What can hang from each mark:
j_816: j_630
j_225: j_595
j_684: j_595 j_669
j_595: j_225 j_684 j_935
j_669: j_225 j_684
j_630: j_225 j_684 j_816 j_935
j_935: j_630 j_669

Every row comes from one small tree of marks. The marks that hang from a mark follow it in brackets, in the order of their numbers. Every link used is in the known rows. Which tree was each row made from?
Known rows:
j_684{j_595{j_225 j_935{j_630{j_816}}} j_669}: [ 0.59  1.03 -1.58 -0.30 -1.85 -1.15  4.29  2.05 -0.14 -0.55 -0.88  2.06
  0.63 -2.21  2.35  1.02  2.91  1.02 -1.53 -1.32  4.13  0.91  0.18]
j_669{j_225 j_684{j_595}}: [-2.49  0.78 -0.95 -1.39  0.70 -2.24  4.65  0.90  0.14 -1.09 -1.08  2.69
 -0.06 -0.16  3.23 -0.23  0.07  1.19 -0.33 -1.13  2.79  1.49  0.08]
j_225{j_595{j_684{j_669} j_935{j_630{j_816}}}}: [ 0.51  1.92 -1.46 -0.42 -0.84 -0.84  1.67  2.27 -0.18 -0.74 -0.75  1.78
  0.32 -2.61  1.66  0.36  0.96  3.43 -3.11 -1.06  4.06  0.09  0.50]
j_225{j_595{j_684 j_935{j_630 j_669}}}: [ 0.95  2.08 -1.47 -0.53 -0.35 -0.20  3.69  0.24  0.01 -0.03 -1.25  1.30
  0.43 -2.21  2.10  0.13  0.08  2.31 -2.66 -0.77  3.48  1.54  0.59]
j_816{j_630}: [-0.55  0.41 -1.44 -0.85 -0.19 -0.52  2.02  1.33  0.98 -0.64 -1.77  2.57
  0.65 -0.06  0.73 -0.01  0.08  0.68  0.96 -0.06  3.11  0.46  0.30]
j_595{j_684 j_935{j_669}}: [-0.35  2.07 -1.92 -0.99  0.16 -0.62  1.13 -0.65  0.64 -0.12 -1.85  1.68
 -0.12 -1.01  0.60 -0.04  1.06  2.08 -0.78 -0.26  2.49  1.15  0.29]
j_816{j_630{j_684{j_595{j_935} j_669}}}: [ 0.59  1.72 -1.96 -0.89 -0.50 -1.95  3.52  2.20  0.15 -0.19 -1.24  2.76
  1.35  0.09  1.56 -0.20  2.99 -0.30 -0.87 -0.72  2.71 -0.01  0.70]
j_630{j_935}: [ 0.61  1.11 -0.81 -0.76 -0.02 -1.03  1.25  1.90  1.28 -0.08 -1.57  2.35
 -0.71  0.15  0.80  0.63 -0.01  2.56  0.17 -0.64  0.82  1.27  0.25]
j_225{j_595{j_684 j_935}}: [ 0.89  1.96 -0.82 -0.71  0.57 -1.42  1.37  0.41  0.31 -0.39 -1.30  2.27
 -0.02 -0.85  1.20  0.26 -0.16  2.77 -1.34 -0.90  2.53  0.77  0.56]
j_630{j_816}: [ 0.53  0.36 -0.94 -0.76 -0.22 -0.79  0.16  0.39  0.99 -0.55 -1.59  2.37
 -1.17 -1.07 -0.85  0.32  0.08  1.80  0.42 -0.45  2.52 -0.05  0.14]
j_816{j_630{j_935{j_669}}}: [ 0.07  1.15 -1.57 -0.94 -0.23 -0.51  2.63  1.77  0.67 -0.20 -1.98  1.79
  0.72 -0.39  1.41  0.63  1.16  1.70  0.39 -0.37  2.39  1.09  0.17]
j_595{j_935{j_669{j_225 j_684}}}: [-2.19  1.70 -1.51 -1.67  0.89 -1.46  3.48  0.62  0.21 -0.48 -1.48  1.79
 -0.20 -0.66  2.17 -0.44  0.01  0.06 -0.75 -0.83  3.38  1.34  0.18]
j_669{j_225}: [-1.10  1.10 -0.93 -1.13  0.56 -1.19  1.79  1.55  0.95 -0.68 -1.46  2.34
 -0.87 -0.04  1.47 -0.48 -0.64  1.47  0.34 -0.60  2.60  1.07 -0.13]
j_595{j_684{j_669} j_935{j_630{j_225}}}: [-1.31  0.22 -2.08 -0.67 -0.89 -0.69  1.53  2.91  0.53 -0.14 -0.82  2.03
  0.35 -1.01  1.77 -1.25  0.83  3.58 -1.46 -0.18  2.68  0.85 -0.01]
j_935{j_669{j_225 j_684{j_595}}}: [-2.49  0.94 -1.39 -1.58  0.48 -1.86  5.29  0.26 -0.06 -0.99 -1.43  1.92
  0.21 -0.81  3.42 -0.38  0.83  1.02 -0.75 -1.05  2.94  1.70 -0.01]
j_225{j_595{j_684 j_935{j_669}}}: [ 0.85  2.00 -1.20 -0.88  0.45 -1.07  1.97 -0.25  0.14 -0.30 -1.64  1.49
  0.34 -1.51  1.36  0.09  0.60  2.64 -1.73 -0.78  2.74  0.98  0.45]
j_816{j_630{j_684{j_669}}}: [-1.43  0.54 -2.12 -1.11 -0.34 -1.41  1.85  2.82  0.96 -0.72 -1.44  2.48
  1.57  0.25  0.92 -1.45  1.02 -0.09 -0.36  0.08  2.95 -0.43  0.54]
j_816{j_630{j_225{j_595{j_935}}}}: [ 1.65 -0.58 -0.51 -0.70  0.30 -1.52  2.53  2.26 -0.01  0.01 -1.23  2.48
  0.67 -0.37  0.86 -0.35 -0.03  1.84  0.40 -0.77  3.16  0.02  0.18]
j_225{j_595}: [ 1.22  0.44 -0.41 -0.70  0.13 -1.14  2.18  1.12  0.85 -0.54 -1.50  2.14
 -0.07 -0.62  1.09  0.00 -0.69  1.98 -0.56 -0.75  1.96  0.64  0.45]
j_669{j_225{j_595} j_684}: [-2.04  0.53 -0.43 -1.44  1.15 -2.20  3.81  1.77  0.14 -1.24 -1.00  2.30
  0.23 -0.51  3.06 -0.76 -1.81  1.43 -1.04 -1.15  3.35  0.97  0.25]
j_669{j_225 j_684{j_595{j_935{j_630}}}}: [-1.38  1.79 -1.27 -0.97 -0.02 -1.44  6.39  1.30 -0.23 -0.34 -0.61  2.60
 -0.28 -0.86  3.65  0.35  0.04  0.26 -1.51 -1.41  3.60  1.98  0.40]
j_935{j_669}: [-0.01  0.65 -1.50 -1.01 -0.25 -0.29  1.86  0.08  1.20 -0.32 -2.05  1.57
 -0.22 -0.78  0.49 -0.20  0.53  1.27 -0.02 -0.16  1.92  1.01  0.22]

Write each row's tree:
[ 1.45  2.40 -1.25 -0.63 -0.57 -0.66  4.84  0.38 -0.52 -0.02 -1.10  1.63
 -1.22 -2.47  1.81  1.04  1.90  1.22 -1.52 -1.56  4.10  1.34 -0.05]  j_684{j_595{j_935{j_630{j_816} j_669{j_225}}}}
[-1.30  1.98 -2.04 -0.96 -0.23 -1.12  0.17  1.75  0.86 -0.71 -1.45  2.20
  0.43 -0.48  1.35 -0.22  1.67  2.75 -1.25 -0.29  2.29  0.65  0.33]  j_595{j_684{j_669} j_935}
[ 1.06  1.24 -1.46 -0.86 -0.20 -2.13  4.55 -0.59  0.08  0.27 -1.47  1.92
  0.71 -0.74  1.30 -0.35  2.08 -1.06 -0.74 -0.97  2.56  1.18  0.41]  j_630{j_684{j_595{j_225 j_935{j_669}}}}
[ 0.02 -1.26 -1.47 -0.69 -0.97  0.15  3.17  1.33  0.85  0.26 -1.42  1.42
 -0.28 -1.30  0.96 -1.26 -0.31  2.06 -0.27  0.00  2.30  1.21 -0.13]  j_935{j_630{j_225} j_669}
[-0.48 -1.42 -1.33 -1.00  0.30 -1.82  1.59  1.86  0.70  0.05 -1.23  2.80
  0.65  0.51 -0.26 -2.15 -0.61  0.50  1.13  0.14  2.54 -0.40  0.09]  j_816{j_630{j_225 j_684}}
[-0.21  2.33 -1.27 -1.04 -0.03 -1.82  3.35  2.53  0.18 -0.66 -1.22  2.31
 -0.23 -0.31  3.02  0.46  2.75  1.84 -0.93 -1.39  2.41  1.14  0.01]  j_684{j_595{j_935} j_669{j_225}}
[ 2.54  1.67 -0.91 -0.63  0.01 -2.14  1.97 -0.34  0.11  0.30 -1.10  2.83
 -1.15 -0.84 -1.00  0.45  1.61  0.28 -0.67 -1.21  2.05 -0.20  0.59]  j_630{j_684{j_595{j_935}} j_816}
[-1.31  1.57 -0.64 -1.06  1.16 -1.80  1.96  1.39  0.17 -1.18 -1.12  2.17
 -0.09 -0.79  2.73 -0.76 -1.12  3.49 -1.12 -0.99  3.32  1.00 -0.07]  j_669{j_225{j_595{j_684}}}
[ 1.54  1.16 -1.43 -0.34 -1.48 -0.70  5.09 -0.27 -0.35 -0.02 -1.26  1.55
  0.07 -2.75  1.55  1.14  2.28  0.35 -1.12 -1.30  4.25  1.40  0.13]  j_684{j_595{j_225 j_935{j_630{j_816} j_669}}}
[-0.84  1.12 -0.76 -1.15  0.31 -1.69  2.54  3.58  0.42 -1.28 -1.22  1.85
  0.31 -0.67  3.19 -0.69  0.35  2.68 -1.44 -1.11  2.90  0.58 -0.02]  j_684{j_669{j_225{j_595}}}
[-0.50 -1.87 -0.88 -0.92 -0.51 -1.12  4.06  1.19 -0.37 -0.45 -0.85  1.37
  0.29 -2.69  1.42 -1.15 -1.08  2.37 -1.70 -0.81  3.83  0.25  0.10]  j_935{j_630{j_225{j_595} j_816} j_669{j_684}}
[-0.80  1.55 -0.68 -1.01  0.47 -1.43  5.50  2.14 -0.23 -0.48 -0.53  2.17
  0.05 -1.18  3.42 -0.21 -1.85  0.48 -2.22 -1.44  4.22  1.52  0.54]  j_669{j_225{j_595{j_935{j_630}}} j_684}
[ 0.07 -1.30 -0.31 -1.19  0.40 -2.37  2.44  1.82 -0.43 -0.42 -1.11  1.54
  0.02 -1.73  1.19 -0.37 -0.21  3.91 -1.06 -1.26  2.19  0.20 -0.04]  j_630{j_225{j_595} j_816 j_935{j_669{j_684}}}
[-1.43  0.28 -1.52 -1.27 -0.23 -1.38  4.73 -0.56  0.34 -0.71 -1.68  1.94
  0.50 -0.90  2.28  0.01  1.23  0.93 -0.77 -0.66  2.03  1.39  0.44]  j_935{j_669{j_684{j_595}}}
[ 0.59  0.12 -1.24 -0.34 -1.09 -1.71  4.56  0.39  0.04 -0.21 -0.72  2.46
  0.16 -1.74  0.98 -0.40  0.45 -0.27 -0.96 -1.01  3.76  0.64  0.29]  j_935{j_630{j_684{j_595{j_225}} j_816}}
[ 1.22  1.99 -0.21 -0.94  0.98 -1.74  2.70  1.74  0.16 -0.39 -1.17  2.21
 -0.66 -0.56  1.95  0.23 -0.49  1.53 -0.88 -1.47  2.97  0.92  0.20]  j_669{j_225{j_595{j_935}}}
[ 1.08  0.70 -0.65 -0.61 -0.20 -2.95  2.81  1.05  0.03 -0.20 -0.96  2.64
 -0.15 -0.73  0.83  0.37  1.37  1.28 -0.29 -1.47  2.14  0.57  0.13]  j_630{j_684{j_595{j_225}} j_816 j_935}
[-1.48  1.28 -0.55 -1.55  1.12 -2.28  4.50  2.22 -0.19 -0.81 -1.22  1.50
  0.35 -0.86  3.77 -0.14 -0.68  2.39 -1.65 -1.50  2.72  1.63  0.14]  j_630{j_935{j_669{j_225{j_595} j_684}}}
[-3.51  1.63 -1.88 -1.34  0.37 -1.44  0.74  2.69  0.72 -1.44 -1.29  2.10
  0.28 -0.41  2.83 -1.18  0.75  3.45 -0.99 -0.41  3.08  0.83 -0.29]  j_595{j_684{j_669{j_225}}}
[ 0.96  1.29 -0.84 -0.87  0.23 -1.30  4.02  1.24 -0.34 -0.29 -0.82  1.32
 -0.55 -2.40  1.23 -1.18 -1.03  0.74 -2.50 -1.23  4.44  0.22  0.21]  j_935{j_630{j_684 j_816} j_669{j_225{j_595}}}
[-2.10  0.46 -1.75 -1.37 -0.02 -1.58  3.83 -0.04  0.37 -0.47 -1.64  1.68
  1.22 -0.96  1.97 -0.29  0.36 -0.79 -0.37 -0.51  3.60  1.42  0.34]  j_595{j_225 j_935{j_669{j_684}}}
[ 3.13  1.62 -1.02 -0.48 -0.39 -0.92  3.43  0.36 -0.21  0.52 -0.99  1.45
 -0.42 -2.49 -0.31 -0.22 -0.03  0.07 -2.74 -1.11  3.64 -0.01  0.83]  j_225{j_595{j_935{j_630{j_684 j_816} j_669}}}
[-1.81  0.26 -1.32 -1.16 -0.35 -2.28  5.66  0.68 -0.02 -0.66 -1.47  1.81
  1.39 -0.82  3.76  0.51  1.61  1.32 -0.58 -1.23  2.24  2.20  0.15]  j_630{j_935{j_669{j_684{j_595{j_225}}}}}
